Each row was made from one small tree. The marks that hang from a mark follow it in brackets, in the order of their numbers. Every link used is in the known rows. Write each row's tree.
Known rows:
q906{q652{q12 q206 q546{q224}}}: [ 22  28 -32  19 -28   5   6  23  12  17   7  30  20  30  -2 -41 -21   7
   2 -36  28  49 -49   3 -54 -32   8  -2   1   6  -7  32 -15  34   5  21
 -13  33   3 -29  -5  34  18 -12 -38   8  15  53 -24  15 -16  12 -40 -36
  22]
q280{q263 q546{q224}}: [ 34  50 -22  57 -28  -3   7 -38  11  64  27  -5 -18  41 -59  36  -3  22
  14 -29  37   5 -37 -45   2 -17 -31  33   1 -14  -9  38 -16   7   5   0
 -28  16   6 -58 -28  18   3 -18 -10 -12   7  55 -19  33  -3 -15 -16 -10
  32]
q652{q206 q906}: [ 21  21 -12  37  -6 -14   2   1  22  29  20  42 -26   0  -5 -13 -36  28
 -18 -35  27 -13 -43  -3 -30 -24  13   2 -37  10 -13  -8 -39  15   6  -5
 -18 -30  26 -34  12  53   8  17 -37   9  21  38 -14  16 -26   7 -67  17
 -25]
q546{q617 q652{q12}}: [ 31  31 -24  16 -15   4  11 -19 -13  15  46  29  12  15 -19   7 -33   5
   5 -64  32  -3 -27 -18 -11 -29 -16  11 -42  19  -6  10 -12  -6   1  -4
 -13 -10 -11 -27 -12  13   3 -34   7  17  16  35 -18 -20  19  13 -48   5
  29]
q546{q224 q617 q652{q206{q754} q906}}: [ 51  21  -6  53   0  -9  25 -59  22  32  22  43  -8  15  -2 -16 -18  23
  -1 -35  26  14 -49 -23   5 -18   3  31  -1 -13 -18   5 -14   8  -6  46
 -55 -19  17 -22 -39  37  22  -7 -38 -21  13  10 -20 -35  -8   1 -46 -14
   0]
q387{q652{q206}}: [ 31  28  -1  14 -19  -3 -23  12  10  43   5  37 -22   8  -8 -26  -9   0
 -13 -48  49 -12 -49   9 -10 -17 -12  -1 -21  -3  -8   9 -18  32   9  -8
  32 -32  23 -28  17  27  34  40 -38  -2  33  43 -31  30   2  22 -64  -5
  -1]
q136{q652}: [ 31  27   2  -3  -8   5 -14  10   7  27  28  27 -23  15 -24  -3  -6  -9
  11 -63  61 -30 -38  -4 -16 -15 -18  18 -45  13  10   6 -11  27   9 -17
  34 -26   4 -18  10  26  20  18  -7  -3  42  43 -24  25   2   4 -43  11
   2]
q546{q224 q617}: [ 58  36  -8  35 -16  -5  12 -24   0  47  28   8   1  42 -44  18   1  -6
  30 -53  44   0 -61 -17  13 -20 -34  40  -1  -4   8  38   4   0  -4  11
 -18 -12   0 -43  -4  41  34 -14 -10   9  -3  32  -7  32  13  -8 -37 -17
  42]
q906{q652}: [ 39  35  -5  -4  -1 -15  -4  35  10  36  26  27 -13  20 -14  -6  -6  -4
  14 -46  53 -16 -46  -2  -6 -14 -21 -11 -25   5  20 -11 -18  32   7  -7
  27 -18   5 -25  -1  29  23   8 -18 -11  19  60 -21  24  -2  13 -60 -21
   6]
q206{q652{q12 q546{q224} q906} q754}: [ 19  16 -36  15 -27  11  20   1  16  -8   6   9  18  11  -7 -55 -12 -54
  -3  -5  39  27 -43  -6 -48 -23   0  -6 -27  10  15  16 -43  28  21  22
 -18  40  24 -30 -16  35  12  -6 -18  -9 -17  79 -10  20 -49   4  -8 -34
  -6]
q280{q263 q546{q617 q652{q206 q906}}}: [ 26  55 -29  60 -25  -7   1 -53  15  46  35  28 -12   7 -29  21 -52  64
 -13 -49  11  20 -26 -46  -7 -17  -7  28  -9 -22 -33  22 -33 -16 -24   5
 -61   1   4 -40 -40   2   1 -25 -24  -9  13  26 -43 -35   1  -3 -34  21
  -7]
q280{q263}: [ 28  40   0  25 -15   0   3  -9   4  50  28   5 -27  18 -40  15 -20  10
   4 -42  46 -33 -28 -29  -4 -14 -21  10 -34   8  -3   4 -25  13  11 -14
   7 -10  14 -39  -9  24   6   3 -17 -11  18  68 -14  36 -13   3 -45  14
  16]
q206{q652{q546{q617} q906} q754{q89}}: [ 48  28  -4   7  -5  -3  13  -4  11   9 -10  11  20 -24   7 -57   3 -67
  24  -2  69   5 -58 -12  10  -9 -22  16 -23 -15  39  -1 -37  20  -4  45
 -20  16  28 -34 -29  31  29  30 -26 -58  -8 103 -20  25 -53   1 -14 -28
   1]
q546{q224 q652{q206}}: [ 44  19   1  39  -1   1  17 -34  12  51  28  43 -13  25 -21  -3 -21  33
   0 -53  28  -2 -42 -18  -6 -22   4  18 -24  -6 -18  10  -1   7   4  11
  -5 -27   0 -31 -27  34  12  -1 -24   9  31  10 -10 -14  17   1 -64   1
  11]
q652{q206{q754} q546{q224 q617} q906}: [ 46  26 -20  52 -19  -1  25 -34  19  21   7  18   9  21 -11 -32  -7  10
  14 -19  36  33 -61 -11 -16 -22   3  37  17 -15   4  35 -20  12  -5  52
 -57  12  22 -41 -14  49  31   7 -51 -15   4  48  -9  20 -35 -15 -30 -15
  19]
q652{q12 q206 q546{q224}}: [ 20  23 -31  39 -32  10  16  -6   1  20  15  22  15  28 -18 -28 -28  12
  -1 -32  25  33 -48  -5 -53 -36  11  21 -14  13  -9  41 -12  12  14  16
 -18  23  11 -43   7  41   9  -3 -33  22  16  50  -6  28 -20   2 -39  -9
  30]
q280{q263 q546{q617}}: [ 45  63 -22  48 -31 -10   2 -34   2  56  33 -11  -5  25 -57  41 -11  15
  18 -44  38  -5 -37 -47  16 -15 -39  38   1 -14   0  36 -15  -8 -10  -2
 -35   6   4 -55 -19   6  12 -12  -9 -13   6  67 -27  25   3 -10 -20   2
  33]
q906{q652{q12 q206 q546}}: [ 15  29 -31   6 -20   3  -1  38   6   4  14  35  16  10   8 -46 -27   8
  -6 -40  32  30 -39   7 -54 -31  11 -18 -19  14   1  11 -24  30   7   9
   2  20   6 -29   8  26  12   7 -35   3  27  73 -29  15 -21  19 -54 -17
   7]
q754{q89}: [ 36  26   9  21   4  -8   5   2  -1  43   7  23 -18  -8  -5  -4  -3 -20
  13 -23  63 -38 -43 -11  13 -18 -17  17 -43   8  19 -18 -17  22  12   9
   7 -29  14 -38  -8  44   3  30 -17 -22  26  80  -9  33 -23   6 -53  -3
  21]
q387{q652{q12 q206{q754{q89}} q906}}: [  9  15  -9  35 -14  -2 -18  -2  20   9 -24  51 -22 -42  47 -67 -17 -29
 -35  -2  47  -1 -36  11 -25 -21  13  -3 -34  13 -12 -27 -51  60  17  39
 -25 -16  53 -20  -9  37   8  40 -45 -38  31  74 -44  -6 -58  52 -48 -27
 -29]
q906{q652{q546}}: [ 32  30 -20 -10  -6  -4   3  45  -2  21  21  18   5  24 -18 -22  -6   3
  26 -42  56   9 -46   5 -21 -22 -19 -12 -19  -1  29   4 -20  30   4  -4
  26  16  -8 -26   2  22  19  10 -24 -14  20  81 -17  38 -11  -3 -46 -15
  28]
q280{q263 q546{q617 q652{q906}}}: [ 24  53 -35  47 -21  -3   5 -43   5  36  42  14  -8  21 -45  35 -42  52
  -1 -50  25  10 -19 -47   5 -19 -25  26 -22 -18 -16  17 -38 -14 -23  -5
 -54  10 -11 -39 -39  -5  -3 -39  -2 -10   1  38 -40 -25   7  -7 -19  18
  11]

Which tree is each row?
[  6  13 -21  41 -10  -2  15  -9  11  -5 -14  34   1 -39  38 -66 -26 -11
 -21  13  38  11 -36   1 -39 -28  31   8 -37  19   4 -18 -50  34  19  49
 -47   9  43 -33 -13  49 -13  33 -49 -34  30  99 -16   9 -78  20 -40  -7
 -10] : q652{q12 q206{q754{q89}} q546 q906}
[ 29  13  -3  35  11 -12  17 -28  21  23  21  50 -25 -13  12 -28 -26  30
 -27 -23  29 -18 -30 -10 -11 -21  20  -1 -41   5  -7 -39 -39  17  12  20
 -21 -39  23 -19 -30  34   0  23 -38 -23  40  35 -17 -33 -25  13 -70  11
 -29] : q546{q652{q206{q754} q906}}
[ 31  53 -37  60 -25   2  12 -63  11  45  39   9  -6  41 -53  39 -37  50
   8 -50  23  26 -28 -50   5 -21 -28  34   0 -28 -23  39 -26 -12 -27  10
 -68  23 -16 -45 -51   4   3 -56  -4  -5  -8  18 -38 -24  13 -13  -5  -3
  23] : q280{q263 q546{q224 q617 q652{q906}}}
[ 18  23 -38  30 -32  16  20   3  -7  11  22   8  17  37 -32 -16 -20  -6
  13 -38  34  22 -35  -4 -43 -37  -8  13 -24  16   6  36 -18  12  17   5
 -14  36  -3 -46   8  35   2 -19 -12  19   5  64  -3  39 -14  -3 -24 -12
  46] : q652{q12 q546{q224}}
[ 21  17  -5  34  -9   1  17 -10  -1   8 -14  28   9 -35  30 -60  -8 -24
  -7   6  48   2 -39  -4 -21 -24  19  18 -31  18  12 -10 -24  33  26  50
 -25   1  40 -37 -12  39  -8  43 -42 -38  44 107 -11  17 -62  19 -46 -17
  15] : q652{q12 q206{q754{q89}} q546}
[ 41  36 -24  11 -19  -3   6   9   5   3   7  26  28   3  18 -54  -4 -14
   9 -25  39  33 -51   0 -23 -23   0   8   8   6  10  16 -14  29   3  43
 -21  17  22 -25  -8  22  29   7 -47 -27  22  83 -28   4 -30  20 -44 -38
  16] : q906{q652{q12 q206{q754} q546{q617}}}
[ 22  23 -36  52 -24   6  11 -42  14  14  29  48   8  19  -5 -10 -54  34
 -17 -57   5  35 -41 -17 -36 -34  12  19 -19  10 -38  26 -21  -2 -12  19
 -61   1  -1 -27 -23  32   8 -43 -18  27   1  -3 -29 -42   1  15 -43  -3
   0] : q546{q224 q617 q652{q12 q206 q906}}
[ 27  49 -20  36 -12  -5   7 -36  -2  51  41  12 -16  18 -50  32 -25  40
   0 -43  33 -15 -14 -45   8 -19 -23  15 -29  -9 -10   3 -24  -3   0 -15
 -12   0  -8 -42 -40  -9 -16 -13   0 -16  27  51 -25 -11  13  -2 -33  15
  19] : q280{q263 q546{q652}}
[ 12  18 -19  43 -12 -12  11 -14  23   4  12  40 -20 -17  21 -37 -29   1
 -37 -12  21  -9 -34  -4 -43 -26  29   2 -38  31 -12 -20 -48  27  25  21
 -34 -20  47 -25   3  48  -5  17 -40  -9  27  59 -14  -1 -54  27 -57  -1
 -33] : q652{q12 q206{q754} q906}
[ 42  60 -22  39 -18  -3   5 -48  -6  55  44   6   0  26 -52  39 -22  37
  16 -56  35  -3 -21 -50  21 -16 -36  33 -14 -21  -9  27 -11 -16 -15  -3
 -30   3 -14 -45 -41 -12   1 -29   1 -15  13  44 -32 -17  24  -4 -23  10
  34] : q280{q263 q546{q617 q652}}
[ 13  46 -38  52 -32  13  11 -47   0  37  36  11  -2  32 -46  29 -32  31
  -5 -41  18  17 -10 -46 -20 -27 -17  21 -22   0 -28  27 -19   2   4   0
 -39  28 -13 -39 -44  -3 -23 -52   7   3  13  38 -30 -24   8   5 -14  -4
  30] : q280{q263 q546{q224 q652{q12}}}
[ 14  30 -37 -10 -23   5   3  50  -4   0  22  23  17  18  -6 -33 -22  -7
  10 -40  43  21 -31   6 -46 -31  -5 -21 -26  18  19   6 -30  30   9  -3
  16  33  -5 -26   6  20   6  -9 -14   1  15  85 -23  26 -18  13 -42 -21
  26] : q906{q652{q12 q546}}
[ 19  19 -14  10 -17  -5   7   6  22  -3  15  26  -5 -15   5 -46 -16 -59
 -21  -9  41 -15 -31  -7 -33 -14   5 -19 -53  27  13 -21 -52  29  28   4
  -3  -4  41 -22 -10  34   9   9 -12 -15  -4  75 -15   5 -47  28 -36 -19
 -40] : q206{q652{q12 q906} q754}
[ -9  44 -49  43 -30   4   4 -29   8  18  42  26 -15   6 -24  18 -57  46
 -32 -39  12  11   2 -40 -38 -30  -1  -2 -48  11 -27  -2 -54  -1   0 -14
 -46  24  -3 -35 -32  -4 -35 -44   2   2  15  49 -39 -33 -12  14 -23  18
  -6] : q280{q263 q546{q652{q12 q906}}}
[ 39  31 -20  44 -23   6  14 -41   2  28  29  39  15  27 -12  -2 -34  18
  -2 -59  14  23 -45 -21 -19 -27   1  29 -11   8 -30  32   4  -5  -6  20
 -38  -9  -2 -30 -26  24  16 -30 -14  22  13   7 -24 -31  17  13 -49 -14
  26] : q546{q224 q617 q652{q12 q206}}
[ 11  13 -22  36  -4  -8  15 -26  15   3  26  54 -14 -20  25 -36 -42  20
 -41 -23  16  -9 -19  -9 -36 -29  32  -6 -50  24 -21 -35 -45  19  18  22
 -32 -22  29 -17 -22  30 -13   4 -30 -13  37  39 -21 -41 -33  30 -65   6
 -34] : q546{q652{q12 q206{q754} q906}}
[ 16  22  -7  19 -10   5 -20   2  26  17  18  50 -33  -2  -2 -22 -32  16
 -19 -56  39 -14 -40   2 -39 -17   8  10 -41  12 -14   3 -32  28   1  -8
   0 -30  21 -16   8  42  20  22 -32   5  42  23 -39   9 -25  10 -52  24
 -38] : q136{q652{q206 q906}}
[ 17  33 -44   0 -41  10   3  19   2 -16  23  14  31  10 -18 -41 -38 -42
   5 -40  33  31 -45  -5 -45 -28 -18  -4 -33  14  16  34 -40   4  -6  -7
 -16  36   7 -32   8  22  23 -22  -2  18 -25  72 -23  23 -25   7 -15  -8
   3] : q206{q652{q12 q546{q617} q906}}
[ 22  25 -39   5 -28  12   8  32   1  10  19  17  22  38 -13 -27 -12  -6
  18 -36  41  37 -43   3 -44 -34  -9  -6  -9   9  12  27 -18  32   8   9
   0  44 -11 -31  -4  29  14 -26 -15   8   5  62 -20  27 -12   6 -30 -39
  41] : q906{q652{q12 q546{q224}}}
[ 31  30 -25  30 -28  18  -4 -15  17  12  17  27   5  30 -22 -25 -26  17
  15 -62  37  42 -61  -3 -38 -24  -7  44   2 -16 -11  59 -11  18 -20  20
 -38  19   1 -27   2  40  40  -6 -37   7  12  18 -37  16 -12 -14 -19   3
  12] : q136{q652{q206 q546{q224 q617} q906}}
